Known rows, with every step that occurs:
toliz-kopem: [-0.15 -0.04  0.16 -0.07  0.09 -0.06  0.18 -0.14  0.13 -0.17 -0.11  0.12
 -0.03 -0.14 -0.04  0.12 -0.09  0.05  0.06  0.14  0.12 -0.10]
zaruga-birev-zapilo-fuza-toliz: [ 0.32 -0.17 -0.05  0.18 -0.13 -0.33 -0.20 -0.06  0.11  0.10 -0.18  0.32
 -0.12  0.16 -0.18  0.08  0.01  0.15  0.22  0.26 -0.31 -0.12]
zapilo-kopem: [ 0.22  0.19  0.07  0.13 -0.06  0.09 -0.04  0.01 -0.12  0.03 -0.20  0.02
 -0.21 -0.17  0.00  0.05 -0.06 -0.07  0.06  0.15  0.00  0.14]
birev-zapilo-toliz: [ 0.18  0.21 -0.24  0.10 -0.27 -0.25 -0.16 -0.03 -0.03  0.08 -0.33 -0.20
  0.12 -0.01  0.07  0.02  0.00  0.12  0.17  0.29 -0.06 -0.04]
birev-zapilo: [ 0.15  0.06 -0.13  0.08 -0.11 -0.18 -0.15  0.03 -0.07 -0.06 -0.13 -0.10
 -0.04 -0.26 -0.10 -0.07 -0.15 -0.07  0.21  0.20  0.11 -0.03]
fuza-toliz-zapilo-kopem: [ 0.14  0.21 -0.18  0.25 -0.09  0.09  0.07  0.03 -0.24  0.04 -0.38  0.10
  0.16 -0.38 -0.08  0.17 -0.17  0.33  0.34  0.26 -0.11 -0.12]
zapilo-fuza-toliz: [ 0.11 -0.16  0.08  0.28  0.05 -0.08 -0.10 -0.06  0.16  0.28 -0.03  0.17
  0.14  0.14  0.05  0.09 -0.14  0.22  0.11 -0.02 -0.27 -0.06]
zaruga-fuza-toliz-birev-zapilo-kopem: [ 0.28  0.56 -0.40  0.09 -0.19 -0.04  0.07 -0.01 -0.20 -0.01 -0.12  0.49
 -0.06 -0.60 -0.15 -0.01 -0.55  0.23  0.64  0.38  0.12 -0.21]
birev-zapilo-kopem: [ 0.28  0.23 -0.09  0.25 -0.18 -0.08 -0.18  0.03 -0.21 -0.02 -0.32 -0.06
 -0.20 -0.37 -0.06  0.02 -0.24 -0.12  0.25  0.35  0.13  0.11]
toliz-zaruga-birev: [-0.09 -0.12  0.09 -0.02  0.02 -0.14  0.25 -0.11 -0.05 -0.33  0.08  0.33
 -0.11  0.33 -0.14  0.13  0.01 -0.11 -0.37  0.16 -0.03 -0.05]
fuza-toliz-zaruga: [-0.08 -0.15  0.07  0.20  0.08 -0.21  0.19 -0.20 -0.09  0.01  0.02  0.43
  0.38  0.09 -0.10  0.13 -0.41  0.11  0.01  0.05  0.01 -0.19]
fuza-toliz-zapilo: [-0.05 -0.01 -0.26  0.08 -0.03 -0.03  0.20  0.05 -0.10  0.01 -0.17  0.13
  0.36 -0.19 -0.07  0.10 -0.12  0.37  0.28  0.18 -0.12 -0.28]
zapilo-toliz: [ 0.10  0.14 -0.14  0.03 -0.15 -0.08 -0.10 -0.06  0.04  0.12 -0.20 -0.12
  0.17  0.22  0.14  0.08  0.11  0.17 -0.06  0.14 -0.09  0.00]
toliz-zaruga-fuza-birev: [-0.47  0.28  0.02  0.23  0.13 -0.20  0.01  0.03 -0.05 -0.17  0.25  0.25
  0.21 -0.10  0.03  0.10 -0.35  0.11  0.12 -0.21 -0.11 -0.25]
zapilo-zaruga: [-0.09 -0.04 -0.08 -0.12  0.03  0.07  0.27  0.16 -0.14  0.00  0.01  0.03
  0.07  0.14  0.07  0.18  0.08 -0.11 -0.03 -0.15 -0.06 -0.13]
birev-zapilo-zaruga-fuza-toliz: [-0.07  0.20 -0.34 -0.16 -0.03 -0.18  0.15  0.20 -0.22  0.05 -0.01  0.30
  0.20 -0.15  0.01  0.26 -0.30  0.18  0.47  0.09 -0.05 -0.36]
zaruga-birev-zapilo: [ 0.17 -0.03 -0.10 -0.13 -0.17 -0.20 -0.10  0.04 -0.09 -0.18 -0.14  0.04
 -0.28  0.07 -0.15 -0.05  0.16 -0.08  0.05  0.30 -0.01 -0.01]
toliz-birev-zapilo: [ 0.13  0.13 -0.28  0.01 -0.23 -0.01  0.13  0.05  0.02 -0.13 -0.02  0.12
 -0.07 -0.36 -0.15 -0.21 -0.15 -0.09  0.25  0.19  0.15 -0.09]
toliz-zapilo-fuza-birev: [-0.22  0.10 -0.04  0.42 -0.02 -0.03 -0.13  0.17  0.19  0.04 -0.02 -0.16
  0.15 -0.18  0.10  0.07  0.00  0.27  0.20 -0.17 -0.44 -0.12]
zaruga-birev-zapilo-toliz-kopem: [ 0.10  0.07 -0.09 -0.11 -0.25 -0.28  0.02 -0.17  0.06 -0.27 -0.43  0.08
 -0.15  0.11 -0.07  0.18  0.15  0.10  0.08  0.62  0.01 -0.10]
fuza-birev-zapilo-kopem: [ 0.16  0.29  0.04  0.39 -0.12 -0.12 -0.35  0.16 -0.24  0.05 -0.35 -0.15
 -0.10 -0.54 -0.02 -0.05 -0.26 -0.11  0.42  0.08 -0.02 -0.06]
zapilo-fuza: [ 0.04 -0.08  0.06  0.23  0.00 -0.04 -0.12  0.00  0.23  0.10  0.01  0.04
 -0.10  0.16  0.01  0.07  0.04  0.06 -0.05 -0.07 -0.23  0.11]
zaruga-fuza: [-0.11  0.27 -0.15 -0.12  0.06 -0.06 -0.02  0.08  0.01 -0.08  0.17  0.11
  0.00  0.01 -0.01  0.12 -0.12  0.15  0.17  0.00 -0.03 -0.04]

Rows:
[ 0.12 -0.03 -0.10  0.24 -0.06  0.06  0.15 -0.13  0.23  0.20  0.10  0.44
  0.12 -0.02  0.03 -0.03 -0.16  0.29  0.17  0.00 -0.19 -0.15]
zapilo-fuza-toliz-birev
[ 0.06  0.12 -0.17  0.25 -0.24 -0.38 -0.05 -0.15  0.01 -0.10 -0.22 -0.02
  0.27  0.07 -0.04  0.12 -0.29  0.03 -0.10  0.39  0.05 -0.05]
birev-zapilo-toliz-zaruga
[ 0.27 -0.13 -0.03  0.35 -0.07 -0.28 -0.27 -0.03  0.10  0.23 -0.13  0.18
  0.07 -0.14 -0.04  0.03 -0.23  0.18  0.35  0.22 -0.18 -0.08]
birev-zapilo-fuza-toliz
[-0.07 -0.09 -0.10 -0.28 -0.07  0.06  0.39  0.11 -0.13 -0.11  0.00  0.21
 -0.22  0.42  0.02  0.16  0.36 -0.10 -0.17 -0.06 -0.17 -0.10]
zapilo-zaruga-birev
[ 0.07  0.45 -0.36  0.16 -0.03  0.03  0.09  0.12 -0.22 -0.05 -0.20  0.21
  0.14 -0.40 -0.06  0.24 -0.30  0.48  0.50  0.31 -0.14 -0.13]
zaruga-fuza-toliz-zapilo-kopem
[-0.10  0.10  0.00  0.24 -0.12 -0.20 -0.34  0.13 -0.12  0.01 -0.12 -0.10
  0.00 -0.36 -0.02 -0.09 -0.19 -0.10  0.36 -0.09 -0.02 -0.22]
fuza-birev-zapilo
[-0.01 -0.01 -0.17 -0.07 -0.13 -0.12  0.15  0.17 -0.15 -0.02 -0.11 -0.02
 -0.04 -0.02  0.00  0.11 -0.06 -0.17  0.15  0.04  0.01 -0.13]
birev-zapilo-zaruga
[ 0.18 -0.01 -0.02  0.29 -0.11 -0.18 -0.27  0.05  0.18  0.01 -0.06 -0.08
 -0.19 -0.08 -0.02  0.02 -0.12 -0.02  0.12  0.13 -0.20  0.07]
birev-zapilo-fuza
[-0.21  0.21 -0.08  0.03  0.09 -0.18  0.15 -0.02  0.04 -0.25  0.23  0.28
  0.07  0.04 -0.06  0.15 -0.35  0.09 -0.07  0.09  0.02 -0.03]
toliz-zaruga-fuza
[ 0.09  0.05 -0.15  0.01 -0.10  0.07  0.28 -0.10 -0.06  0.06  0.06  0.43
  0.21 -0.19 -0.08 -0.11 -0.20  0.22  0.22  0.03  0.04 -0.30]
fuza-toliz-birev
[ 0.33  0.37 -0.19  0.12 -0.29  0.06  0.02  0.01 -0.11 -0.09 -0.23  0.17
 -0.19 -0.49 -0.09 -0.14 -0.27 -0.10  0.27  0.35  0.16  0.01]
toliz-birev-zapilo-kopem
[-0.01  0.39 -0.33  0.13 -0.19 -0.42 -0.03 -0.05  0.05 -0.16 -0.09  0.06
  0.28  0.06 -0.01  0.17 -0.35  0.20  0.12  0.41  0.01 -0.08]
birev-zapilo-toliz-zaruga-fuza
[-0.04  0.32 -0.32 -0.15 -0.04  0.05  0.25 -0.05  0.02  0.00  0.18  0.55
  0.23 -0.25  0.00 -0.03 -0.28  0.37  0.39  0.04  0.00 -0.31]
zaruga-fuza-toliz-birev
[ 0.09  0.13 -0.10  0.03 -0.20 -0.29 -0.01 -0.16  0.06 -0.10 -0.47 -0.05
  0.04 -0.10  0.01  0.15 -0.11  0.16  0.18  0.47  0.09 -0.08]
birev-zapilo-toliz-kopem
[-0.10  0.41 -0.50 -0.26 -0.19  0.01  0.35  0.25 -0.07 -0.18  0.17  0.29
 -0.12 -0.29  0.03  0.03 -0.16  0.01  0.32  0.05  0.04 -0.26]
toliz-birev-zapilo-zaruga-fuza
[-0.08 -0.16  0.15 -0.03  0.10 -0.09  0.21 -0.24  0.02 -0.06 -0.16  0.34
  0.21 -0.18 -0.09  0.20 -0.25  0.21  0.21  0.16  0.09 -0.28]
fuza-toliz-kopem
[-0.46  0.28 -0.15 -0.05  0.08 -0.03  0.13  0.28 -0.17 -0.02  0.17  0.15
  0.10 -0.04  0.15  0.25 -0.05  0.11  0.27 -0.42 -0.21 -0.30]
zapilo-zaruga-fuza-birev
[ 0.00  0.04 -0.04  0.02 -0.15 -0.25  0.18 -0.17  0.01 -0.16 -0.13  0.26
  0.12  0.55  0.01  0.16  0.15  0.10 -0.39  0.26 -0.14 -0.02]
zapilo-toliz-zaruga-birev
[-0.18  0.38 -0.17  0.10 -0.04 -0.22 -0.28  0.21 -0.09 -0.03  0.03 -0.01
  0.05 -0.39  0.02 -0.01 -0.25  0.11  0.53 -0.05 -0.06 -0.24]
zaruga-fuza-birev-zapilo
[-0.17 -0.01  0.17  0.44  0.02 -0.08 -0.29  0.02  0.18  0.19  0.04 -0.05
  0.01  0.03  0.12  0.03 -0.01  0.02  0.11 -0.30 -0.36 -0.06]
zapilo-fuza-birev
[-0.06  0.11  0.07 -0.05 -0.04 -0.07  0.11 -0.19  0.12 -0.06 -0.31  0.05
  0.13  0.14  0.16  0.21  0.01  0.21 -0.01  0.26  0.01 -0.06]
zapilo-toliz-kopem
[ 0.22 -0.20  0.11  0.09 -0.03 -0.34 -0.02 -0.19  0.18 -0.09 -0.26  0.46
 -0.22  0.04 -0.24  0.19 -0.07  0.20  0.27  0.41 -0.15 -0.20]
zaruga-birev-zapilo-fuza-toliz-kopem
